What can hang from each mark:
lidifem: fudoro kovol mepir
fudoro: kasan lidifem
kasan: dumebo fudoro
govi: fudoro mepir
dumebo: kasan revol
kovol: lidifem
revol: dumebo kovol
mepir: govi lidifem

Every row comes from one small tree of marks. Brackets hold a mark, then the marks that hang from it, in alphabetical order. Every link used is in the known rows. Which tree was each row made from?
Known rows:
(fudoro kasan (lidifem kovol mepir)): [  1  22   9  -7  24   4  -8  -7   1 -21   3   4  15  -6 -26   1 -11   6
   1   1 -29   0]
(govi (mepir (lidifem (fudoro (kasan dumebo)) kovol))): [ 15  -7   1  -3  -2  -1   9   6  11   0  14 -15  -4  -6  -6  -6  -6   4
   0   2  -1  12]
(govi (fudoro (kasan dumebo)) mepir): [ 23   7   1   4 -50 -12  -7   5   4  -6  25 -18   8 -12 -13  -1   2 -14
   2  14   4  28]
(dumebo (revol (kovol lidifem))): [ 10  23  -8  -4  12   5  10  -5 -16   4   9 -14  15  16  25  -7   6  -8
   1  -7   1   5]
(govi (mepir (lidifem fudoro))): [ 19 -15   6  -2 -17  -1   8   6   9   4  16 -23  -9   6  -1  -8  -3   4
  -2   3  19   3]
(mepir (govi (fudoro kasan)) (lidifem kovol)): [ -6 -15   5  -1  13   4  31   0   0  20  12  -1 -14   4 -13  -2 -17  -6
   1  19 -26  24]
(mepir lidifem): [ 12 -10   6  -4  13  -2  15  -3  -1  13   5 -18 -12  23   6  -8  -2   3
   1   2  12   1]
(mepir (govi (fudoro (kasan dumebo))) (lidifem kovol)): [ -5 -12   0  -2  14   2  27   2  -1  19  13   1 -14  -1 -10   0 -16  -5
  -1  17 -24  26]
(govi (fudoro kasan) (mepir lidifem)): [ 21 -13   6   2 -49  -8   7   1   8   5  26 -20   0   2 -12  -4  -4 -15
   5   7   2  25]
(revol (kovol (lidifem mepir))): [ 17  18  -4  -8   5   3   4  -3  -3   0  11   1  19  -1  10 -18   9   9
   1  -2  -1  -1]
(lidifem (fudoro kasan) kovol (mepir govi)): [ -6   0   9  -3  59  13  19   0  10  -8   2   4   4 -39 -31 -16 -21  22
  -5  32 -23   3]
(revol (dumebo kasan) kovol): [  9  34 -25 -12   3  -4  -3  -3 -11 -14   3 -12  21 -18   8  -8   1  18
   4 -25  12   2]
(kasan (fudoro lidifem)): [  6  13  -3  -4   4 -13   0   7  -8  -4   7  -6   3  15  14   4   5  -2
   1  10  14  12]
(kasan (dumebo (revol kovol))): [ 11  29 -18  -8  17  -7  -7   1 -14  -6   8 -13   9  -6  23   0   8  -2
  -2   0  13  11]
(lidifem (fudoro (kasan dumebo)) kovol (mepir govi)): [ -6   4   0  -6  60  10  13   3   9 -10   3   8   4 -47 -25 -14 -19  24
  -7  31 -19   6]
(mepir govi (lidifem fudoro kovol)): [ -8 -22   2  -3  40  10  34   3   4  17   6  -5 -20   2  -7  -7 -18  12
  -5  15 -11   8]
(revol dumebo kovol): [ 15  30 -14 -14   0  -5  -2  -3  -6 -12  11   0  21 -15  13  -9   6  23
   5 -13   2   4]
(fudoro kasan (lidifem kovol)): [  0  25   3  -2  15   1  -4  -9  -4 -21   2  -4  12   8 -23   9  -8   1
   3  -6 -35  10]
(revol (dumebo (kasan fudoro)) (kovol (lidifem (mepir govi)))): [  5  28 -32 -12   4   1   8   7 -11   0   5  11  20 -21  23 -14  -1  18
  -1 -22  12   5]
(kovol (lidifem (fudoro (kasan dumebo)) mepir)): [ 12   7  -9   1  17   8   9   1   2   0   6   6   4  -2   4 -19  -4  16
  -7   4   7  -1]
(fudoro (lidifem kovol (mepir govi))): [ -4  11  15 -11  25   6  -3   5   1  -8   6   6   2   4 -15  -4  -9   9
  -6  15 -16  -8]
(govi fudoro mepir): [ 23  -3  13   2 -50 -10   0   8   6   0  25 -22   2   5  -9 -10   5 -14
   1  23   9  17]

Write each row's tree:
[  3  25 -20 -10  24 -17  -7  15  -7  -8   8   8   5  -4  22   5   7   3
  -2  11   2  22]
(kasan dumebo (fudoro (lidifem kovol)))
[  8   4   9  -7  -1  -4   1   2   4 -10  16  -1   7   5 -15 -14  -1  -2
   1  23  -9   7]
(govi (fudoro (lidifem kovol mepir)))
[ 18  -6  -1  -2 -31  -8   7   5   9   2  25 -10   2 -10 -11  -5  -4 -12
   4   9 -12  31]
(govi (fudoro (kasan dumebo)) (mepir (lidifem kovol)))
[  3  16  -1  -6  21 -11   5   8  -5  -4   6   0   6  11  10   1   3  -1
   2  14  -4  15]
(kasan (fudoro (lidifem kovol)))
[  0  21  -7  -5   0   0 -21  -2  -6 -17   6   2   7 -14 -14  13 -12   7
  -7  -3  -1   5]
(fudoro (kasan dumebo) (lidifem (mepir govi)))
[ 14  18 -19  -8  11   4   2  -4  -1 -10  12   2  20 -17   8 -16   5  15
  -1  -8   0   5]
(revol (kovol (lidifem (fudoro (kasan dumebo)) mepir)))
[ -6 -13  11  -4  30   7  29   4  -2  23   4  -3 -19  12  -4  -2 -14   2
  -3  16 -17  10]
(mepir govi (lidifem kovol))
[  9  24 -34 -13   9   6   6   0  -5 -11   5   3  22 -21  13 -21  -2  28
  -1 -29  14  -4]
(revol (dumebo kasan) (kovol (lidifem fudoro mepir)))
[  4  25 -26  -8  15 -15  -8  13 -17  -5   8  -2   5   3  38  11   7  -7
  -3   1  22  20]
(kasan (dumebo revol) (fudoro lidifem))
[  0  11  -9   4 -13   2  11   0 -12   9  16  -4   1  -2   1   4  -6 -11
  -3  13  -7  24]
(mepir (govi (fudoro (kasan (dumebo (revol (kovol lidifem)))))))
[ 15  12 -11  -8  13   5   7  -4   1  -6  12  -1  18  -8   7 -21   6  15
   0  -3   2  -3]
(revol (kovol (lidifem fudoro mepir)))
[ 11  18 -22 -14   5   7   8   2  -1  -5  14  18  19 -22  18 -19  -2  33
  -3 -14   3  -1]
(revol dumebo (kovol (lidifem fudoro (mepir govi))))
[ -4  24 -27  -3  23   3  15   5 -24   8  -1 -20  14  -2  27  -4  -1 -16
  -2 -14  23  10]
(dumebo (kasan fudoro) (revol (kovol (lidifem (mepir govi)))))
[ -2  26 -14  -9   5   3 -20  -4 -11 -18   9   2  15 -17  -3  14 -10   2
  -5 -11  -2   6]
(fudoro (kasan (dumebo (revol kovol))) (lidifem (mepir govi)))
[  6  18   6  -4   1   1 -16  -8  -3 -19   5  -5  12   0 -20   5  -8   5
  -1  -4  -4  -3]
(fudoro kasan (lidifem mepir))
[ 15 -10   6  -2  -3   1  13   4  11   2  14 -18  -4  -1 -10  -8  -7   3
   1   3  -4   9]
(govi (mepir (lidifem (fudoro kasan) kovol)))
[ -4 -26  -2   0  17   8  26   1   0  17   8 -13 -23   9  -1  -3 -16  11
  -7   9  14   5]
(mepir govi (lidifem fudoro))
[ 22   2   9   6 -53 -10  -1   1   5  -5  25 -22   8  -3 -18  -3   0 -16
   4  16   0  25]
(govi (fudoro kasan) mepir)
[  1  30 -20  -3  22   3   5  -7 -23  -5  -4 -40  14   4  10  -2   0 -16
   2 -19  21   1]
(dumebo kasan (revol kovol))
[ -4  12  -9   0 -17  -1   1  -1 -12  -1  17  -8   3  -3  -6  11  -8 -10
  -3   8  -5  20]
(mepir (govi (fudoro (kasan (dumebo (revol kovol))) lidifem)))
[  6  18  -7  -3   6   7  11  -5 -15   5  13  -8  15   3  17  -5   0 -11
   0  -1  -2  10]
(dumebo (revol (kovol (lidifem (mepir (govi (fudoro kasan)))))))
[ 4 13  2 -9 27 -9  3 10 -2 -4  6  5  8  1  8 -4  2  3  1 20  1  9]
(kasan (fudoro (lidifem kovol mepir)))
[  2  30 -23  -1  18   7  10  -5 -23   0  -4 -31  13  12  18  -5   1 -16
   0 -25  16   2]
(dumebo kasan (revol (kovol lidifem)))
